What can hang from each mark
beti: fide nalofas sadun tezo
tezo: beti
sadun: dazud
fide: beti dazud gugu
gugu: fide
dazud: fide sadun tezo

Each row was made from one small tree. Brackets hold a mark, then the marks that hang from it, in alphabetical order. Every link used is in the known rows. Write each row's tree.
Known rows
{sadun {dazud {fide beti gugu} tezo}}: [ 2.14 -0.15 -0.35 -0.23 -2.49  0.01  0.65  1.13 -1.23 -0.19  1.35  0.82
 -1.85 -1.49 -1.36 -1.51 -2.04 -2.83  1.25  1.70 -2.48]
{beti fide nalofas {sadun dazud}}: [ 0.75 -3.24 -1.96  0.84 -2.21  3.30  0.21  3.15 -0.02  1.46 -2.29  2.96
  2.26 -0.68 -1.81  0.09  1.14 -2.45  0.03 -0.24  0.26]
{beti nalofas}: [-0.26 -0.92 -1.14  0.78 -0.14  1.39  0.61  0.43  0.83  1.10 -0.76  1.05
  0.60 -0.85 -0.82 -0.31  0.84 -0.75 -0.94  0.23 -0.98]
{fide {dazud {tezo beti}} gugu}: [ 1.92 -0.47  2.13  0.38  1.15  0.85  0.72 -0.06 -1.91  0.23  1.91  1.30
 -0.46 -2.36 -1.81 -0.50 -2.35 -2.19 -0.47  0.37 -0.64]
{fide beti {dazud sadun tezo} gugu}: [ 2.61 -0.30  0.71  1.72  0.79  0.70 -0.74  0.99 -2.75  1.98  4.42 -0.11
 -0.97 -2.63 -1.64  1.30 -2.57 -2.13 -0.56  1.21 -1.92]
{sadun {dazud {fide gugu} {tezo beti}}}: [ 1.15  0.36  0.51 -1.32 -2.00  1.09  2.13  0.49 -1.02 -0.81  0.18  1.76
 -1.50 -3.27 -1.30 -1.95 -1.56 -2.24 -0.08  1.64 -2.05]
{fide {beti nalofas} {dazud sadun} gugu}: [ 1.33 -2.81 -0.90  1.66  1.50  1.99  0.49  0.75 -1.88  3.99  2.79  0.58
  0.13 -1.58 -2.34  0.07 -1.82 -2.04 -0.45  0.72 -0.65]
{sadun {dazud {tezo {beti fide}}}}: [ 0.61 -0.48  0.08  0.29 -2.07  1.09  0.64  2.19  0.79  1.45  1.75  3.60
  0.88 -2.54 -0.08 -0.03 -0.65 -1.77  1.73  1.84 -1.72]
{fide beti}: [ 0.15 -0.30 -0.29  0.94 -0.86 -0.56  0.28 -0.32  0.45  0.91  1.78 -0.24
 -0.22  0.05  0.66 -0.60 -1.64 -0.72  2.09  0.47  0.14]
{fide {beti nalofas sadun tezo} gugu}: [ 0.49 -0.57  0.20  2.41 -1.51  3.70  0.55  3.58 -3.02 -0.88 -2.56  0.35
  0.86 -1.29 -2.32 -0.62 -0.62 -4.27 -0.61 -1.48  1.08]
{gugu {fide {beti nalofas sadun} dazud}}: [ 1.83 -2.58 -1.34  1.24 -2.07  1.12  4.00  1.75 -0.19  2.47  0.23  2.34
  1.17 -0.50 -0.60 -1.25 -2.20 -2.40 -0.56 -0.54  0.21]
{beti sadun tezo}: [ 0.38  0.94  1.10  0.91 -1.58  1.83  0.12  3.23 -2.69 -2.91 -3.00  0.20
  0.62 -0.86 -0.37  1.00  0.66 -1.75 -2.15 -0.97  1.58]
{beti nalofas sadun}: [ 0.43 -0.98 -1.04  1.29 -1.33  2.72  0.89  0.54 -0.45 -0.64 -2.77  0.35
  1.16 -1.92 -1.05  0.17  0.76 -1.59 -1.69 -0.95  0.28]
{beti fide tezo}: [-0.62 -0.07  1.36  0.19 -0.76  1.32 -0.78  5.68 -2.19  0.47 -0.84  2.22
  0.87  1.26 -0.41  0.26  1.24 -1.33  0.02  0.56  0.12]
{beti sadun}: [ 0.74  0.04  0.02  0.55 -1.18  1.16  0.16  0.14 -1.26 -1.78 -1.96 -0.62
  0.52 -0.97 -0.40  0.53 -0.10 -0.89 -0.81 -1.07  1.26]
{dazud fide tezo}: [ 1.09  1.73  0.89 -0.69 -2.04 -0.35  1.03  1.09 -1.44 -1.81 -0.14  0.50
 -1.70 -1.98  0.24 -0.62  0.14 -0.76 -1.59  2.09 -2.92]
{fide beti dazud gugu}: [ 1.84 -2.59  0.74  0.61  1.49 -0.17 -0.27  0.09 -1.97  1.96  2.46  0.14
 -0.31  1.31 -1.88 -1.14 -3.14 -2.05  1.69 -0.27  1.03]
{tezo {beti fide}}: [-1.01 -0.77  0.85 -0.22 -0.69  1.12  1.24  1.71 -0.08  1.84  0.77  1.84
  1.03 -0.67  0.32 -1.40 -0.75 -0.78  2.26  0.87  0.24]
{dazud {fide beti}}: [ 0.35 -0.07  0.07 -0.56 -2.08 -1.04  1.77  0.29 -0.75  0.14  0.93 -0.14
 -1.24 -0.12  0.83 -2.10 -1.84 -0.64  1.43  1.90 -0.80]
{beti fide}: [-0.25 -1.01  0.28 -0.10 -0.44  0.74 -0.57  2.66 -0.76  1.49  0.40  1.35
  0.67  1.12 -0.42 -0.38  0.28 -0.60  1.36  0.43 -0.22]
{gugu {fide {dazud tezo}}}: [ 2.26  0.19  0.44 -0.31 -0.77 -0.88  2.23  2.09 -0.47  1.40  1.96  2.60
 -0.43 -0.53 -0.23  0.19 -0.99 -0.80 -1.99  0.56 -2.23]
{gugu {fide {beti sadun}}}: [ 0.76  0.50 -0.91  0.49 -3.44  0.23  3.30  1.28  0.04  0.46 -0.05  0.34
  0.36 -0.32  0.76 -1.14 -2.12 -1.51  1.10 -1.02  0.50]
{beti fide nalofas}: [-0.59 -1.90 -0.75  0.66 -0.46  2.16  0.05  2.93 -0.02  2.58 -0.38  2.37
  1.44  0.29 -1.17 -0.62  1.22 -1.29  0.37  0.60 -1.19]
{fide {beti sadun}}: [ 0.93 -0.14 -0.21  1.56 -1.99  0.58  0.52 -0.10 -0.74 -0.91 -0.21 -0.84
  0.49 -0.99  0.35 -0.21 -1.76 -1.67  1.31 -0.61  1.26]
{tezo {beti {fide gugu} nalofas sadun}}: [-0.36 -1.98  0.12  0.73 -1.11  4.77  1.36  2.55 -2.00  1.14 -2.39  1.77
  1.78 -2.07 -2.50 -1.91 -0.69 -3.57  0.93 -1.24  0.91]

Write each row's tree
[ 2.67 -0.79  1.69  0.43  1.58  0.50 -0.99  1.00 -2.65  0.10  1.48  0.73
 -0.65 -0.67 -2.52  0.58 -1.26 -2.08 -1.23 -0.15 -1.15]  {fide {dazud tezo} gugu}
[ 1.65 -2.06  2.01  0.88 -0.65  1.92 -0.49  5.95 -4.37 -0.24 -1.43  2.50
  1.56  1.02 -1.46  0.83  0.26 -2.46 -1.52 -0.20  2.00]  {beti {fide dazud} sadun tezo}
[ 1.94  0.96 -0.06 -0.02 -0.68 -0.02  2.42  2.30 -1.10  2.31  3.11  1.97
 -0.59 -2.54  0.12  1.63 -0.56 -0.04 -3.22  1.48 -3.07]  {gugu {fide {dazud sadun tezo}}}
[ 0.63  1.69  1.84 -1.13 -1.38  1.21  2.18  0.45 -2.20 -1.57 -0.09  0.44
 -1.91 -3.21 -0.90 -2.29 -1.71 -2.06 -0.38  1.37 -2.23]  {dazud {fide gugu} {tezo beti}}
[-0.20 -0.68 -0.50  1.10 -1.56  3.00  2.55 -0.35  0.13 -0.47 -2.15  0.99
  1.43 -3.69 -0.37 -0.94 -0.48 -1.80 -0.72 -0.46  0.70]  {tezo {beti nalofas sadun}}
[ 1.11 -2.53 -1.27  1.91  0.48  1.03  0.96  0.54 -0.44  4.02  3.29  1.26
  0.41 -2.04 -0.67  0.60 -1.29 -0.91 -0.75  1.85 -1.03]  {fide {beti nalofas} {dazud sadun}}
[-0.05 -1.00  1.24  0.09 -0.99  3.43  0.86  2.13 -2.70  0.04 -1.39  0.65
  1.17 -1.26 -1.71 -1.72 -1.53 -2.67  1.87 -1.35  1.97]  {tezo {beti {fide gugu} sadun}}
[ 1.04  0.58  0.15 -1.09 -2.91  0.03  2.63  0.18  0.22 -0.83  0.65  2.36
 -1.07 -3.74  0.54 -1.27 -0.92 -1.14 -0.26  2.82 -2.43]  {sadun {dazud fide {tezo beti}}}
[ 0.16 -0.01  0.04  1.59 -1.65  3.23  0.79  3.51 -2.04 -1.79 -3.90  1.27
  1.35 -1.76 -1.16  0.71  1.62 -2.47 -3.07 -0.86  0.69]  {beti nalofas sadun tezo}
[ 1.21 -0.91 -0.93  0.22 -0.81 -0.82  3.16  1.61 -0.37  4.19  4.33  1.31
 -0.27 -0.64  0.73  0.01 -2.49  0.08 -0.11  1.28 -0.95]  {gugu {fide beti {dazud sadun}}}
[ 0.16 -1.96 -0.71  1.23 -1.75  3.38  0.25  3.10 -1.31  0.88 -2.41  1.67
  1.91 -0.77 -1.40 -0.14  1.01 -2.19 -0.37 -0.46  0.10]  {beti fide nalofas sadun}
[ 1.27 -2.46 -1.70 -0.70 -2.09  3.26  1.90  1.45 -1.83 -0.76 -3.70  1.18
 -0.11 -1.37 -2.99 -1.73  0.21 -2.97 -1.47 -0.39 -0.13]  {beti nalofas {sadun {dazud {fide gugu}}}}
[ 1.44 -1.50 -0.33 -0.08 -0.76 -1.57  3.07  1.49  0.28  3.14  2.98  1.90
  0.01  1.34  0.44 -1.34 -2.88 -0.69  1.08  0.46 -0.12]  {gugu {fide beti dazud}}
[-0.28 -0.19 -0.20  2.05 -1.30  1.38  0.83  3.26 -0.36  0.85 -0.18  1.59
  0.59 -0.76 -0.14 -0.47  0.04 -2.19 -0.20  0.73 -0.56]  {fide {beti nalofas tezo}}
[ 0.25  0.50  1.50 -0.49 -1.52  0.60  1.14  3.68 -3.59 -1.00 -0.59  0.10
 -1.50  0.66 -1.06 -2.25 -1.44 -2.61  0.35  0.81 -0.11]  {dazud {fide {beti tezo} gugu}}
[ 0.06 -1.47 -0.98  1.38  0.08  1.80  0.42  0.46 -0.36  2.05  0.53  0.15
  0.21 -0.36 -1.97 -1.64 -1.39 -2.65  1.44 -0.53 -0.51]  {fide {beti nalofas} gugu}
[ 1.86  0.04 -0.04 -1.24 -1.66  0.63  0.43  1.38 -1.69 -1.05 -0.46  1.11
 -1.76 -1.57 -2.02 -0.89 -0.50 -2.16 -0.90  1.18 -2.56]  {sadun {dazud {fide gugu} tezo}}
[ 1.16 -2.60 -0.59  0.03 -1.17  2.94 -0.95  3.20 -2.15  0.40 -1.76  1.34
  1.26  0.70 -2.85 -0.23 -0.22 -2.93  1.39 -1.58  1.55]  {beti {fide gugu} {sadun dazud}}
[ 3.54 -0.81  1.43  2.05 -0.43  1.10 -0.54  0.89 -3.40 -0.84  1.25 -0.18
 -0.24 -1.74 -2.25  0.37 -3.03 -3.69  0.00 -0.74 -0.01]  {fide {beti sadun} {dazud tezo} gugu}
[ 2.35 -1.74  1.83  0.41  1.11  1.24 -1.67  3.60 -3.35  1.55  1.88  2.08
  0.09  0.36 -2.84  0.19 -1.01 -2.65 -0.07  0.25 -1.34]  {beti {fide {dazud tezo} gugu}}
[ 1.55 -1.74  1.85  1.07  1.15  0.43 -0.26  3.18 -3.43  0.84  1.43  0.88
 -0.21  1.49 -2.00 -0.59 -2.09 -2.83  0.19 -0.22  1.30]  {fide {beti tezo} dazud gugu}
[-0.52 -1.67 -0.21  1.05 -2.12  3.79  1.97  2.22 -0.62  1.13 -1.95  2.34
  2.20 -2.49 -0.72 -1.29 -0.12 -2.42  0.65 -0.08  0.54]  {tezo {beti fide nalofas sadun}}
[-0.27 -0.64  0.85  0.33 -1.93  2.32  1.30  1.86 -1.32  0.07 -1.03  1.35
  1.56 -1.73  0.14 -0.97 -0.95 -1.60  1.42 -0.20  1.51]  {tezo {beti fide sadun}}
[ 2.09 -0.52 -1.51  0.39 -3.84  2.30  1.75  1.70 -0.77 -1.83 -2.63  2.22
 -0.09 -3.82 -1.28 -0.16  0.89 -2.54 -2.87  1.41 -2.58]  {beti nalofas {sadun {dazud fide tezo}}}
[-0.29 -0.45 -2.02  0.61 -2.22  0.51  3.71  1.55  1.89  3.43  0.81  2.02
  0.45 -0.23  0.37 -1.89 -1.30 -1.35  0.90  0.17 -1.74]  {gugu {fide {beti nalofas}}}
[ 0.80 -1.39 -1.11  1.41 -2.23  3.22  0.74  3.60 -0.94 -1.13 -3.73  2.52
  1.66 -1.73 -1.51  1.04  1.81 -2.64 -2.69 -0.63  0.82]  {beti nalofas {sadun dazud} tezo}
[ 1.09 -2.19 -2.01 -0.37 -3.03  2.19  2.28  1.13 -0.44 -0.78 -3.22  1.80
  0.28 -1.84 -1.23 -1.05  0.73 -1.89 -1.94  0.71 -0.37]  {beti nalofas {sadun {dazud fide}}}
[ 0.82 -3.54 -1.58  0.74 -1.27  4.38 -0.18  3.40 -1.50  1.53 -2.57  2.40
  1.93 -0.25 -3.60 -0.53  0.64 -3.56  0.42 -1.30  0.64]  {beti {fide gugu} nalofas {sadun dazud}}
[ 0.03  2.62  0.54  0.82 -1.09  1.20  1.30 -0.17 -0.35  0.30  2.36  0.35
 -0.46 -5.67  0.96  1.30 -0.64 -0.15 -1.27  1.97 -2.53]  {dazud sadun {tezo beti}}
[ 1.87 -0.74  0.97  0.83  0.24  0.99 -1.03  3.46 -2.60  2.53  3.63  2.18
  0.11 -2.01 -0.76  2.20  0.03 -0.69 -1.74  2.30 -2.42]  {beti {fide {dazud sadun tezo}}}
[-0.48  0.64 -0.31  1.51 -1.47  3.36  1.43  2.84 -0.33  2.77  1.91  2.75
  1.01 -5.37 -0.12  0.55  0.52 -1.45 -0.81  2.54 -3.55]  {dazud sadun {tezo {beti fide nalofas}}}
